Each row was made from one small tree. The marks that hang from a mark follow it in brackets, in alphabetical order. Every link used is in the known rows. Write each row's tree.
Known rows:
R[C[B]]: [-0.64 -8.18 -1.23  1.64  3.77 -1.51  2.04 -1.67 -0.25 -0.59 -4.99  2.54
 -1.18  0.53  0.89 -0.32  1.26 -1.18  0.44  1.41 -1.50  4.91 -2.60]
E[V[J S Z]]: [ 0.57  1.06  0.97 -1.34  0.62  0.50 -0.48 -1.39  0.45 -0.70 -0.84 -2.52
 -0.13  0.80 -0.34  1.10 -0.69  1.54  0.02 -1.74  0.40 -0.43 -0.15]
P[V[E J[B] S Z]]: [-2.28  4.16  0.93 -0.74 -3.68 -0.98 -4.33 -0.46  0.38  0.46  2.91 -1.00
 -0.20 -1.27 -0.50 -0.27  1.61 -0.74  0.23 -3.27  1.25 -2.32  1.33]
Z[V[E J[B[W]] S]]: [ 0.64  1.43  0.85  0.76 -1.10  0.04 -0.03 -1.47 -0.64  0.01  1.63 -1.21
 -0.79 -1.11 -0.38  0.85  0.17 -0.23  0.70  0.62  1.01 -1.56  0.30]
P[V[Z]]: [-4.53 -2.41 -0.05  0.49  1.73 -2.52  0.29 -0.80  0.98 -0.43 -2.41  0.43
 -0.82  1.65  0.47 -0.62  0.12  0.33 -0.64  0.05 -0.61  2.29 -1.66]
V[E Z]: [-1.80 -0.79 -0.42  0.33  0.74 -1.24  0.77  1.45  0.03  1.17 -1.04  0.40
 -1.02  1.67  0.33  0.31 -0.94 -0.56 -0.15 -0.26 -0.95  2.05  0.87]
Z[V[E J]]: [-2.01 -1.42  0.48 -0.44  3.21 -1.26  2.19 -1.10 -0.01 -0.48 -0.27 -1.10
 -0.44  1.32  0.09  1.13 -0.10  0.52 -0.10 -0.29  1.74  0.52 -0.02]
E[V[J[B[C]] S Z]]: [ 2.42  2.47  0.41 -2.40 -0.39  1.09 -0.93 -1.56  0.18 -0.65  0.78 -1.25
  0.76 -1.20 -0.30 -0.17 -0.61  0.86  0.33 -1.66 -0.29 -1.79  0.63]
Z[V]: [-1.70 -5.25 -0.40  1.06  6.28 -1.95  3.12 -0.91  0.14 -1.37 -3.30  0.32
 -0.57  2.64  0.71 -0.42 -0.71  0.60 -0.42  1.67  0.43  2.87 -1.97]
V[E J[B[C W]] S Z]: [ 1.93  4.32  0.25 -0.69 -4.84  1.33  0.00  0.81 -0.39  1.81  1.83 -0.12
 -1.01 -2.47 -0.54  0.70 -0.78 -0.51  0.37  0.64 -1.64 -1.88  1.80]
E[V[J[B[C W]] S Z]]: [ 2.52  2.42  0.55 -1.47 -2.24  1.54  0.34 -2.10  0.03 -0.28  0.35 -1.32
 -0.18 -2.15 -0.32  0.65 -1.39  1.03  0.58  0.84 -1.49 -1.80 -0.13]
S[V[E J[B] Z]]: [-1.92  0.83  0.00 -1.24 -3.95  0.04 -1.56  1.58  0.01  1.23  2.70 -1.12
  1.32 -0.23 -0.24 -0.64 -1.13 -1.26  0.21 -3.05  2.16 -0.18  1.61]
C[B[W]]: [-0.44 -5.33 -1.06  2.36  3.16 -1.48  4.79 -2.47  0.00 -0.33 -5.41  1.05
 -1.06  0.80  0.83 -1.21  0.38 -0.68  0.15  4.17 -2.03  3.77 -3.11]
S[V[E J[B[C W]] Z]]: [-0.99  1.98 -0.08 -1.43 -6.49  1.09  1.68  1.23 -0.01  1.80  2.34 -0.52
  0.04 -2.31 -0.38  0.58 -2.04 -0.73  0.13  0.09 -0.18 -0.37  0.89]
W[B[C]]: [-0.84 -3.47 -1.26  1.13  3.60 -0.78  5.22 -0.14 -0.23  0.44 -3.29  2.21
 -0.86  1.52  0.67 -1.16  0.09  1.00 -0.62  2.28 -1.52  3.63 -1.38]
Z[V[J]]: [-1.42 -3.97  0.35  0.11  5.67 -1.47  2.85 -1.52  0.23 -1.23 -2.35 -0.82
  0.17  2.16  0.35  0.19 -0.24  1.10 -0.24  0.76  1.70  1.23 -1.44]
E[V]: [-1.47 -4.66 -0.27  0.42  5.70 -0.78  2.26 -1.29  0.47 -1.83 -3.46  0.04
  0.18  2.27  0.64 -0.63 -0.24  1.13 -0.14  1.02 -0.41  2.24 -2.24]
E[V[J[B[C W]] S]]: [ 2.21  0.66  0.49 -0.45  0.30  1.89  1.36 -1.93  0.06 -1.24 -0.46 -0.49
  0.14 -1.87 -0.22 -0.12  0.20  1.16  0.46  1.98 -1.05 -1.62 -1.27]
J[B[W] V[S Z]]: [ 2.25  0.87 -0.37  1.96 -2.46  0.90 -3.08  1.26 -0.37  0.48  0.26  1.39
  0.55 -0.26  0.04 -0.41 -0.61 -0.32  0.07  2.18 -1.37 -1.03 -0.12]
R[C[B[W]]]: [-0.65 -8.08 -1.04  2.50  1.69 -1.04  3.29 -2.34 -0.36 -0.12 -5.52  2.60
 -2.14 -0.50  0.84  0.54  0.52 -0.97  0.80  3.94 -2.61  4.95 -3.35]

Write each row's tree:
[-2.76  0.57  0.29 -1.23 -3.63  0.08  0.90  2.08  0.39  1.34  1.34 -1.72
  0.20  0.60 -0.39  0.92 -1.29 -0.14 -0.39 -2.50  1.70  1.05  0.85] -> S[V[E J Z]]
[-1.14  0.12 -0.41 -1.23 -1.92  0.99  1.51  2.00  0.14  0.32  2.09  0.34
  1.41 -1.12 -0.15 -1.15  0.29 -0.76 -0.26 -1.14  1.47 -0.38  0.54] -> S[V[E J[B[C]]]]
[-0.87  0.43 -0.55  0.43 -0.65 -0.23 -1.33  2.06  0.00  0.92  0.68  1.26
  0.42  1.23  0.19  0.95 -0.51 -0.16 -0.56  0.08 -0.52  0.19  0.92] -> J[V[E Z]]
[ 1.78  3.24 -0.40  0.62 -3.01  0.47 -5.01  2.31 -0.46  0.83  2.94  1.14
  1.00 -0.21 -0.16 -0.25  0.38 -1.12 -0.08 -1.37  0.03 -1.82  2.00] -> J[B V[E S Z]]
[ 0.32  1.87 -0.30 -1.75 -0.82 -0.09 -0.18  0.63 -0.21  1.33  1.45  0.53
  0.37 -0.89  0.10 -0.49 -0.41 -0.80  0.24 -1.13 -0.47 -0.90  2.17] -> V[E J[B[C]] Z]
[ 0.80 -1.92 -0.12 -1.58  4.24  0.40  1.28 -2.03  0.27 -1.72 -0.90  0.05
  1.65 -0.25  0.43 -1.30  0.52  0.91  0.33  0.31  0.13 -0.81 -0.85] -> E[V[J[B[C]]]]
[ 0.53  1.13 -0.26  1.65 -0.12  0.86 -1.50  2.93 -0.02 -0.11  0.78  1.52
  0.29  0.81 -0.16  0.48  1.78  0.14 -0.86  0.62  0.01 -0.55  0.22] -> J[V[E S]]
[ 1.35  2.62  0.56 -0.28 -1.61  0.63  1.73 -1.20 -0.45  0.15  1.86 -0.53
 -1.04 -2.24 -0.41  1.08 -0.31  0.05  0.32  1.58 -0.09 -1.76  0.34] -> Z[V[E J[B[C W]] S]]
[ 0.60  1.35  0.66 -0.08  0.84 -0.36 -1.43 -0.98 -0.44 -0.38  2.05 -1.08
  0.14 -0.18 -0.28  0.01  0.82 -0.53  0.43 -1.75  2.10 -1.52  1.07] -> Z[V[E J[B] S]]
[ 0.60 -0.85  0.84 -0.40  3.28  0.84  0.72 -1.04  0.50 -1.68 -1.61 -1.71
  0.33  1.02 -0.23  0.39  0.98  1.64 -0.14 -0.55  0.86 -0.37 -1.28] -> E[V[J S]]
[ 1.80  3.29 -0.23  1.63 -5.05  1.01 -3.65  1.82 -0.57  1.23  2.29  1.09
 -0.01 -1.08 -0.24  0.68 -0.56 -0.92  0.26  1.18 -1.27 -1.69  1.30] -> J[B[W] V[E S Z]]
[ 0.88  2.88 -0.14  0.56 -2.67  0.74 -2.63  2.84 -0.04  0.86  1.64  0.73
 -0.11  0.57 -0.33  1.34  0.13  0.00 -0.73 -0.65 -0.54 -0.68  1.24] -> J[V[E S Z]]
[-1.44 -1.67 -0.15 -0.82 -1.53 -0.18 -0.81  1.14  0.23  0.41  0.49 -0.94
  1.93  0.54 -0.02 -1.46 -1.35 -0.61 -0.03 -2.08  1.98  0.59  0.33] -> S[V[J[B] Z]]
[-2.21  2.32  0.86  0.27 -1.23 -0.64 -3.22 -0.21  0.44 -0.53  1.97 -0.19
  0.23 -1.03 -0.44 -1.00  3.17 -0.64  0.11 -2.08  1.73 -2.28  0.14] -> P[V[E J[B] S]]
[ 0.17 -0.27  0.23 -0.34  1.18 -0.06 -0.13 -0.75  0.41 -0.82 -1.74 -1.37
 -0.71  1.36 -0.03  0.55 -1.07  1.07 -0.04 -0.80 -0.83  1.30 -0.76] -> E[V[S Z]]
[ 0.77 -2.46 -0.54 -0.26  4.37  0.08  1.63  0.45  0.08 -0.41 -1.56  1.64
  1.36  0.13  0.57 -2.17  0.94 -0.03 -0.13  1.15 -0.29 -0.22 -0.33] -> V[J[B[C]]]
[-0.24  1.73 -0.06  0.41 -1.48 -0.47 -0.53  2.05 -0.02  1.26 -0.02 -0.19
 -1.57  0.98 -0.22  0.59 -0.45 -0.45 -0.32 -1.01 -0.90  1.07  1.23] -> V[E S Z]
[-0.41  1.14  0.93 -0.19  1.12 -0.37  0.95 -0.33 -0.08 -0.39  0.71 -1.66
 -0.96  0.60 -0.43  1.56  0.59  0.59 -0.26 -1.15  1.80 -0.58  0.36] -> Z[V[E J S]]
[ 2.55  4.35 -0.74 -0.35 -3.64  1.28 -3.21  2.47 -0.34  1.06  3.16  1.87
  0.61 -1.26 -0.24  0.01  0.01 -0.76 -0.48 -0.25 -1.14 -2.12  1.94] -> J[B[C] V[E S Z]]
[ 1.39  1.41 -0.51  1.65 -0.53  0.78 -3.95  2.54 -0.44 -0.20  2.06  2.01
  1.29  0.08 -0.02 -0.98  1.89 -1.03 -0.20  0.03  0.32 -1.76  0.87] -> J[B V[E S]]
[ 1.50  1.40  0.67 -1.36  0.23  0.41 -2.74 -1.85  0.06 -0.80  0.48 -1.93
  1.01  0.08 -0.20 -0.40 -0.50  0.52  0.69 -2.42  0.77 -1.51  0.60] -> E[V[J[B] S Z]]
[ 1.84  0.11  0.35  0.12  0.72  0.58  2.37 -1.70 -0.25 -0.64 -0.42 -0.29
 -0.47 -1.47 -0.14  0.13 -0.32  0.70  0.09  2.61 -0.16 -1.11 -1.04] -> Z[V[J[B[C W]] S]]
